Known rows, with every step that occurs
tagom, fatef, dava, pegan, totir, firuf: 161,-351,123,240,-100,-147,301,75,404,269,-303,-138,-152,-64,-169,-119,147,-137,-227,-131,426,-75,163,-133,150,458,-24,302,354,269,0,209,55,96,-45,229,100,16,-52,209,-136,-156,56,-399,62,4,-180,109,-339,280,7,63,24,-40,204,-248
firuf, totir, pegan, tagom: 99,-259,33,135,-69,-224,92,-236,151,-151,-68,-186,-19,4,-158,-145,311,-61,-261,-15,398,93,-226,-84,75,229,-323,35,88,172,-148,119,-66,214,-200,-64,-36,-155,-191,14,-187,-379,-159,-249,193,-16,-373,-315,-338,119,78,-167,180,112,-33,-109
pezarar, rufef, firuf: 51,-437,-119,164,19,-135,99,-26,0,-31,26,-227,144,-54,137,-149,61,-60,-271,399,87,84,36,37,22,104,-208,48,-29,-274,-114,111,-153,138,-215,-35,0,-7,86,110,216,126,-372,-57,70,372,-151,27,157,236,24,105,-123,34,-66,-165
feput, firuf, totir, pegan: -48,-338,29,-63,218,-267,53,-247,138,-255,61,-84,50,-124,-166,54,353,-167,-39,14,277,36,83,36,49,415,-236,27,-210,14,-275,181,-70,97,-274,-104,-30,-105,-196,-175,-206,-343,-141,-13,173,-142,-85,-273,-48,121,278,229,-93,129,-23,120
firuf, totir, pegan, tagom, bodon: 46,-82,-63,127,-165,-103,146,-197,337,-134,-237,-320,113,37,-94,-288,56,-8,-102,-250,459,-104,-69,-124,-139,194,-92,71,227,198,-128,-8,86,193,-244,72,-10,-104,-99,132,-69,-292,69,-331,272,209,-371,-227,-292,140,182,-163,167,73,187,-70
firuf, totir, pezarar, rufef, fatef, dava: 187,-633,-86,243,-55,-220,-33,-143,156,-151,-259,-454,194,-149,1,-291,263,-238,-286,277,296,74,136,313,-11,444,-296,345,298,-275,-94,351,35,209,-99,-200,64,217,33,154,45,-114,-198,-445,136,-81,-236,80,-42,382,126,352,-153,187,-142,-308
feput, pezarar, rufef, fatef, dava, pegan, totir: 60,-346,197,209,-323,-278,115,-272,200,202,126,-487,-110,-4,226,-279,94,0,-282,118,377,-88,379,-111,199,694,-227,138,128,-73,-224,245,-265,122,137,401,21,79,-152,116,55,-296,-399,-523,262,-102,-450,233,-28,366,70,222,226,165,-115,-275
tagom, fatef, dava, pegan, totir: 99,-70,98,138,-227,-55,220,-4,399,254,-181,-259,-135,64,50,-185,-5,7,-162,-245,348,-43,268,-57,31,362,40,111,193,181,-10,253,-4,85,44,406,-25,65,-249,61,-64,-185,12,-503,23,-138,-220,329,-200,261,27,28,143,53,73,-264
totir, firuf: 79,-301,41,104,113,-125,84,50,26,35,-89,104,-1,-104,-219,75,158,-150,-85,120,123,-60,-89,-55,122,149,-62,182,149,110,-15,-29,42,-6,-107,-114,134,-67,141,161,-65,4,45,70,54,134,-24,-160,-179,27,-60,73,-131,-62,105,-12
firuf, totir, pezarar, rufef, fatef, tagom: 388,-758,-39,53,92,-178,-101,-133,197,-282,-412,-464,59,65,217,-239,240,-115,-258,273,290,-28,-64,83,47,405,-260,253,299,-158,-100,297,-199,107,-173,-124,88,-47,-155,245,-25,-105,-257,-196,271,173,-237,-31,3,338,-15,78,-22,193,-85,-395
somu, feput, pezarar, rufef, fatef: 79,-339,2,65,-182,-101,-115,-147,-27,-64,154,-356,-14,19,208,-347,283,-40,-24,303,130,-7,104,16,287,289,-198,165,106,-163,-103,-243,-310,-182,-83,257,362,247,-41,-41,219,-105,-290,-243,400,108,-93,-182,72,204,196,447,206,-48,-85,-106
somu, feput, pezarar, totir, pegan: 46,-330,285,151,20,-259,-72,-48,156,37,42,-228,-125,-62,66,-81,363,-222,45,-120,412,121,17,-227,250,384,-36,-190,-90,80,-271,132,-177,83,-126,245,298,120,-72,155,-145,-98,-132,-51,225,-235,-167,-274,-159,107,252,272,242,-75,91,-117
pezarar, totir: 141,-181,56,238,105,-33,91,-40,119,-22,-76,-189,-19,11,214,4,11,33,32,-47,192,50,31,28,-46,179,21,-78,-200,76,-35,199,41,212,1,54,90,-17,-118,277,28,241,-151,-69,38,23,-244,80,-85,-26,-27,-4,23,7,14,-222
tagom, fatef: -23,41,-122,-83,-75,243,73,189,255,-84,-251,-75,35,44,-7,-178,56,87,121,-186,80,40,67,138,2,-11,46,107,158,74,140,-120,-23,-98,-63,259,58,139,-114,-227,-20,114,104,-100,-29,54,75,94,-92,129,73,93,-5,-174,134,-82
firuf, totir, pegan, dava: -20,-322,-145,194,-41,-189,184,-173,98,-192,-106,-214,88,147,-288,-45,298,-49,-318,-166,489,26,-86,225,0,192,-161,193,-79,102,-163,303,109,193,-83,-132,-70,21,-107,113,-95,-382,-186,-204,324,-173,-399,-120,-286,283,113,-49,157,-67,-12,-185
firuf, totir, pezarar, rufef, fatef: 114,-666,-189,149,8,-169,-38,-214,66,-230,-117,-420,72,-90,67,-235,513,-29,-181,301,223,81,-61,283,45,320,-310,324,187,-210,-130,86,-107,191,-282,-209,215,221,-68,85,55,-60,-225,-263,321,202,-281,-48,-139,241,146,278,-150,67,22,-345
pegan, totir, firuf: 141,-289,189,328,126,-154,218,-25,181,6,-76,82,-81,7,-170,63,235,-7,-128,-109,266,-70,-84,-191,98,147,36,245,107,294,70,73,43,27,-97,24,100,-269,28,361,-117,-59,-37,6,283,131,-185,-136,-350,-77,-87,-36,-91,-33,157,-182
fatef, tagom, bodon: 215,33,58,-42,-13,56,21,104,319,-40,-450,-193,105,143,176,-171,-435,-22,46,-242,138,-308,171,-214,-173,91,210,38,214,75,27,118,31,-78,12,190,-76,-157,26,272,50,21,186,-43,73,209,-10,55,158,170,-24,-192,106,84,133,-9
rufef, fatef, dava, pegan: 114,-233,-168,-124,-199,-122,-57,-161,57,429,-22,-367,57,-79,78,-137,-87,-252,-217,242,206,-158,166,129,36,458,-166,135,132,-238,-199,188,-191,47,193,64,-8,212,-108,-177,90,-324,-101,-506,-223,-203,26,242,15,405,187,132,157,285,-178,-179
feput, somu: -44,3,141,176,109,-124,47,-78,4,-86,212,-112,11,8,86,49,64,239,108,-112,118,-68,257,-212,67,55,62,-19,2,-86,-194,-114,91,-163,38,159,-151,-180,-181,-83,11,78,-33,65,191,-20,-27,30,176,-155,-51,150,207,265,62,45
dava, pegan: -31,-109,-41,-150,-103,-144,0,-101,-15,324,130,-183,-196,-26,76,-53,42,-85,-123,158,78,-33,0,-97,94,268,-81,-95,-13,-42,-225,32,-106,137,-30,10,51,134,-85,-73,47,-191,-24,-203,-72,-14,-90,178,-42,193,16,10,144,67,76,-54
tagom, fatef, dava: 40,36,-16,3,-153,168,100,187,300,-5,-372,-75,129,-43,-61,-187,-173,-112,7,-174,131,-15,279,158,-38,118,25,158,293,-68,138,154,119,-60,142,253,-57,148,-21,-148,-32,73,139,-293,-195,-211,80,186,54,254,49,127,-8,-40,-39,-42
pegan, tagom: 54,80,29,184,-168,-115,66,-50,-75,-57,-29,-58,-61,95,-11,-169,21,98,-100,-32,92,-20,-196,-198,123,23,-188,-11,148,170,137,-103,-125,97,-37,51,-32,-238,-131,46,36,-128,-111,-169,118,132,-261,-143,-189,-27,-95,-207,238,24,-75,-43
totir, pegan, dava: -95,-210,-159,121,-156,-196,188,22,-56,18,-102,-125,43,150,-285,-63,140,-18,-217,-197,376,-15,-98,77,139,75,-99,104,46,120,-122,237,9,74,60,-56,13,-57,-21,67,-73,-250,-95,-135,198,-161,-234,-83,-189,243,106,-105,224,-110,46,-72
rufef, fatef: 50,-109,-292,-57,-30,101,-56,-136,1,65,24,-206,169,41,58,-101,148,-18,40,122,78,-133,-45,202,29,76,-50,255,53,-125,-4,-143,-155,-160,55,22,68,56,-121,-197,57,-113,-147,-120,2,42,121,-29,-58,80,162,58,17,136,-168,-143
somu, feput, pezarar, totir: 23,-60,339,311,18,-174,-108,-66,165,-96,47,-211,-87,48,241,-96,195,-104,138,-104,187,20,78,-229,114,323,45,-102,-177,89,-37,25,-167,62,-17,361,231,177,-90,241,83,64,-197,-72,314,-101,-253,-139,-63,-1,84,352,254,-170,-36,-157

Rows
-36,-259,143,244,-76,-295,68,-92,111,163,-14,-192,-247,-63,-76,-87,455,-12,-132,-170,200,35,-135,-268,139,257,-60,59,250,166,-64,163,-133,316,-223,-7,82,35,-78,256,-198,-241,-23,-194,294,47,-351,108,-366,113,50,72,12,-8,293,-306 : dava, pegan, totir, pezarar
-1,40,-113,-32,-352,43,148,15,170,137,-224,-242,-193,77,43,-342,96,112,-52,-124,207,-27,-92,-110,194,211,-204,23,301,175,79,-213,-231,75,-96,319,50,69,-330,-217,33,-152,-5,-436,17,152,-260,85,-270,268,0,-92,284,-91,182,-163 : dava, pegan, tagom, fatef
-40,-173,162,390,-12,-175,94,-3,91,-84,-100,-47,-73,-28,-169,-37,397,23,-16,-277,138,43,-115,-201,53,51,9,150,259,193,131,147,-32,193,-177,-20,36,-109,-3,297,-185,-100,0,-43,348,29,-248,-29,-322,-57,36,44,-108,-52,219,-286 : pegan, totir, pezarar
157,-699,-135,83,-150,-358,-37,-253,157,115,-170,-586,-11,-153,77,-309,306,-279,-417,400,350,44,140,224,32,675,-363,210,269,-300,-316,355,-111,327,-129,-185,131,352,-57,65,78,-323,-178,-654,63,-68,-334,225,-77,572,114,348,-19,240,-24,-364 : firuf, totir, pezarar, rufef, fatef, dava, pegan
176,-473,112,298,221,-193,139,45,140,23,-183,-68,-18,-71,-8,45,155,-103,-34,55,298,-11,-68,-23,72,296,-42,132,-49,161,-86,159,55,202,-81,-90,196,-101,20,388,-31,214,-103,7,75,171,-219,-68,-246,-15,-29,68,-70,-59,151,-239 : pezarar, totir, firuf
-9,-253,105,272,-205,-190,130,80,327,158,-341,-259,-168,-84,-135,-226,321,-101,-138,-287,310,44,91,-154,100,376,-74,181,475,109,85,283,-51,270,-105,185,55,137,-107,145,-198,-198,89,-413,149,-105,-246,260,-318,325,91,171,3,-51,267,-370 : tagom, fatef, dava, pegan, totir, pezarar
26,-101,-92,-132,-248,-10,72,91,273,303,-267,-269,-117,-41,3,-222,-131,-155,-142,12,204,-13,233,79,45,391,-64,45,266,-68,-94,182,-22,80,89,216,2,307,-90,-176,12,-132,110,-494,-240,-185,-28,312,-22,460,83,156,136,33,82,-105 : tagom, fatef, dava, pegan
98,-635,-123,153,-164,-257,102,-172,30,169,17,-503,-168,-36,144,-317,494,63,-239,206,327,65,-67,27,234,394,-218,208,287,-75,-172,53,-231,207,-238,-14,285,108,-117,155,46,-110,-280,-405,359,235,-325,151,-287,279,147,178,5,109,149,-427 : dava, pegan, totir, pezarar, rufef, fatef
204,-528,19,321,-142,-226,105,-49,147,18,-238,-378,91,-72,19,-275,188,-101,-241,88,320,55,170,84,77,347,-181,313,371,-132,-8,337,-37,108,18,12,104,17,26,295,-9,-25,-198,-435,203,-38,-241,126,-116,285,102,217,-74,184,-80,-356 : pegan, totir, pezarar, rufef, fatef, dava
24,-491,30,319,-228,-191,98,-105,460,-252,-281,-438,222,-69,-45,-420,217,-179,-364,95,525,129,254,-3,127,643,-517,172,349,-140,-119,295,-205,222,-128,347,-176,127,-118,-98,-52,-261,-420,-495,146,-18,-447,-126,-61,526,172,275,111,-63,-174,-286 : feput, pezarar, rufef, firuf, totir, pegan, tagom, fatef, dava
-47,-361,107,278,-41,-273,-46,-69,10,-87,169,-217,70,-21,167,-238,279,-200,-165,333,90,100,104,-191,172,277,-200,26,-7,-260,-125,-32,-317,-4,-244,220,104,195,112,89,267,-40,-419,-79,313,250,-164,-197,175,248,119,459,58,-144,-106,-76 : somu, feput, pezarar, rufef, firuf
301,-512,-39,108,-173,-176,124,-74,372,120,-441,-640,-70,103,308,-433,-29,-8,-162,-100,431,-274,86,-215,55,471,5,172,463,31,-148,188,-174,138,-190,179,161,-69,-137,427,73,-116,-18,-411,404,408,-342,238,-121,420,92,-66,144,199,289,-373 : dava, pegan, totir, pezarar, rufef, fatef, tagom, bodon
64,-446,106,317,73,-266,-66,-278,266,-324,97,-316,104,-34,152,-205,417,-232,-254,324,215,106,92,-40,-38,371,-260,119,-171,-211,-191,69,-181,136,-375,101,53,261,14,131,215,-203,-457,-174,414,220,-358,-246,73,256,123,465,-19,-85,-170,-206 : somu, feput, pezarar, rufef, firuf, totir
95,-594,268,332,-167,-446,182,4,75,121,-203,-341,-272,-114,49,-279,206,-59,-393,61,306,154,127,-171,158,453,-209,-9,353,-19,-159,480,-25,398,-127,-18,167,69,48,455,-62,-62,-98,-421,258,31,-488,266,-150,336,-49,187,14,53,230,-301 : fatef, dava, pegan, totir, pezarar, rufef
30,-550,23,474,45,-308,167,-34,89,-89,-72,-258,50,-82,11,-178,412,-53,-289,136,175,140,-76,-151,51,172,-225,155,200,-119,-10,268,-162,309,-361,-77,32,-97,77,380,56,59,-383,-83,329,410,-352,14,-132,171,41,151,-195,-12,94,-401 : pegan, totir, pezarar, rufef, firuf
87,61,8,154,-314,46,132,185,287,-63,-427,-131,90,44,-96,-335,-146,-17,-77,-202,198,-7,117,-3,35,148,-136,172,399,83,237,102,7,3,152,294,-100,4,-142,-79,11,-35,39,-433,-91,-103,-134,56,-133,224,0,-30,183,-29,-54,-96 : pegan, tagom, fatef, dava
73,-680,31,435,-102,-467,179,-89,130,151,-111,-401,21,-137,34,-255,281,-258,-505,259,316,94,81,-152,84,466,-294,113,304,-230,-183,497,-225,404,-233,-37,-21,32,86,373,53,-91,-348,-427,135,212,-408,223,-75,446,57,203,-120,117,47,-419 : fatef, dava, pegan, totir, pezarar, rufef, firuf
65,-358,-22,282,-168,-274,39,-127,181,267,-122,-344,-26,-88,-91,-159,383,-190,-204,-47,306,-59,-2,-89,95,427,-110,308,408,-19,-75,286,-187,243,-25,8,36,66,-89,169,-132,-344,-102,-471,149,-129,-235,180,-323,280,170,154,35,190,60,-395 : rufef, fatef, dava, pegan, totir, pezarar
176,-540,-68,271,-170,-135,249,21,420,-130,-431,-417,189,-62,-76,-423,134,-202,-427,93,530,146,120,107,37,455,-429,197,336,-88,-100,368,-29,216,-216,163,-94,39,-130,-17,4,-141,-270,-560,8,65,-338,-52,-138,499,126,96,61,79,-123,-274 : pezarar, rufef, firuf, totir, pegan, tagom, fatef, dava
-22,-451,-5,274,95,-211,-10,-359,232,-379,123,-331,197,-52,175,-101,341,-90,-252,393,186,71,180,76,-56,482,-360,114,-178,-299,-220,142,-173,261,-278,77,-182,136,2,36,128,-179,-555,-91,318,247,-420,-103,136,269,40,365,-128,-61,-193,-255 : feput, pezarar, rufef, firuf, totir
165,-550,-100,232,140,-174,92,-264,204,-264,-8,-294,178,-54,140,-113,234,-105,-350,398,228,129,56,178,-165,244,-262,128,-153,-226,-192,204,-28,279,-367,-136,-91,64,-24,134,169,-55,-438,-165,194,332,-323,-21,42,261,57,141,-193,47,-156,-274 : pezarar, rufef, firuf, totir
27,-686,-242,314,-48,-340,259,-197,117,-209,-87,-379,198,118,-166,-178,330,-81,-498,139,546,73,-61,229,26,273,-326,211,-103,-93,-259,428,0,301,-237,-160,-57,5,-40,192,58,-257,-471,-281,358,112,-528,-100,-162,434,133,33,47,-51,-111,-277 : pezarar, rufef, firuf, totir, pegan, dava
-106,122,278,131,-88,-124,-202,-41,37,-54,141,9,-69,32,21,-117,211,-153,136,-71,6,-17,62,-268,179,189,3,-12,-15,58,1,-220,-194,-172,-44,345,146,245,49,-17,57,-212,-32,3,305,-131,-20,-282,47,8,100,395,237,-240,-39,89 : somu, feput, pezarar
125,-512,-59,230,-389,-438,36,-132,-65,219,-168,-514,-114,-87,38,-462,199,-138,-425,314,303,9,-86,-127,276,530,-491,141,519,-127,-104,175,-306,308,-33,-62,133,57,-117,114,102,-256,-211,-672,97,123,-436,115,-217,479,36,91,272,229,-40,-281 : totir, pezarar, rufef, fatef, dava, pegan, tagom
47,-608,-42,364,-177,-287,235,64,326,126,-271,-445,35,-105,42,-363,300,-167,-404,147,335,102,127,-87,113,479,-264,192,392,-174,-69,371,-194,335,-260,134,28,144,-32,218,66,-34,-303,-475,156,237,-355,257,-146,534,99,272,-118,-9,137,-479 : tagom, fatef, dava, pegan, totir, pezarar, rufef, firuf
105,-600,-106,24,-241,-333,-31,-79,-13,298,-160,-504,-83,-177,77,-300,178,-258,-341,364,224,30,119,118,182,578,-299,126,387,-340,-247,268,-168,230,-19,-110,163,290,2,45,67,-190,-118,-571,-53,-35,-204,260,-30,542,129,290,31,212,5,-270 : totir, pezarar, rufef, fatef, dava, pegan
-28,-597,-109,306,72,-276,47,36,-49,-82,-94,-226,121,-135,23,-179,353,-142,-261,336,64,139,-84,-77,90,165,-283,126,215,-306,-66,180,-196,291,-342,-182,30,52,168,200,122,81,-302,-71,142,387,-213,9,3,247,62,230,-224,-54,58,-286 : totir, pezarar, rufef, firuf
114,-671,182,297,-145,-410,169,-244,212,220,32,-389,-110,-70,40,-217,288,-134,-339,237,453,-120,254,-151,325,800,-314,276,287,20,-229,174,-235,141,50,242,141,-8,1,265,-16,-295,-344,-426,338,58,-424,47,-190,366,52,329,100,82,14,-283 : feput, pezarar, rufef, fatef, dava, pegan, totir, firuf
-46,-421,-137,352,198,-199,-70,-182,203,-255,-112,-172,248,-144,-176,-22,573,-276,-150,133,159,70,-189,23,-147,204,-215,295,131,-189,-44,184,-92,347,-423,-280,-148,117,41,83,-63,-237,-240,-54,192,152,-236,-144,-142,165,143,250,-278,-33,-29,-356 : rufef, firuf, totir, pezarar
4,-218,148,270,201,-365,-52,-123,99,-427,-97,-43,7,-142,-194,-100,609,-297,101,-59,45,47,-88,-160,-3,276,-118,221,21,37,45,2,-91,97,-455,-233,157,130,-97,90,-8,-268,8,-34,452,-3,-137,-299,-193,71,196,547,-91,-60,87,-28 : somu, feput, firuf, totir, pezarar
363,-723,87,90,-74,-291,45,-116,166,126,-250,-513,-205,124,299,-311,199,-28,-330,188,356,-94,-62,-198,226,519,-196,135,359,-27,-139,300,-354,132,-87,55,165,-148,-221,328,-24,-189,-269,-315,304,225,-317,159,-122,410,-48,-16,166,278,58,-452 : dava, pegan, totir, pezarar, rufef, fatef, tagom
175,-618,2,125,-83,-550,-2,-225,70,38,-106,-484,-66,-202,43,-383,426,-469,-269,362,281,-23,173,6,188,749,-315,251,139,-269,-241,228,-213,135,-276,-130,279,366,-167,32,183,-364,-173,-613,265,-87,-230,10,-44,554,291,657,75,225,-74,-124 : somu, feput, firuf, totir, pezarar, rufef, fatef, dava, pegan
-18,-394,262,368,169,-207,34,-65,159,-119,-34,-111,17,-85,33,68,256,-79,54,38,248,-28,69,-180,171,497,-162,79,-35,84,-90,69,-120,194,0,181,113,-28,43,307,-92,70,-239,85,201,78,-319,-167,-146,56,-44,289,-5,-187,33,-191 : feput, pezarar, totir, firuf
407,-660,92,92,165,-311,-67,-101,133,-350,-349,-385,-6,53,221,-333,330,-270,-124,248,231,-68,-31,-104,181,476,-211,271,166,-88,-47,185,-332,-109,-311,-93,272,-53,-232,206,111,-190,-245,-160,475,172,-158,-200,54,336,97,402,76,217,-124,-175 : somu, feput, firuf, totir, pezarar, rufef, fatef, tagom
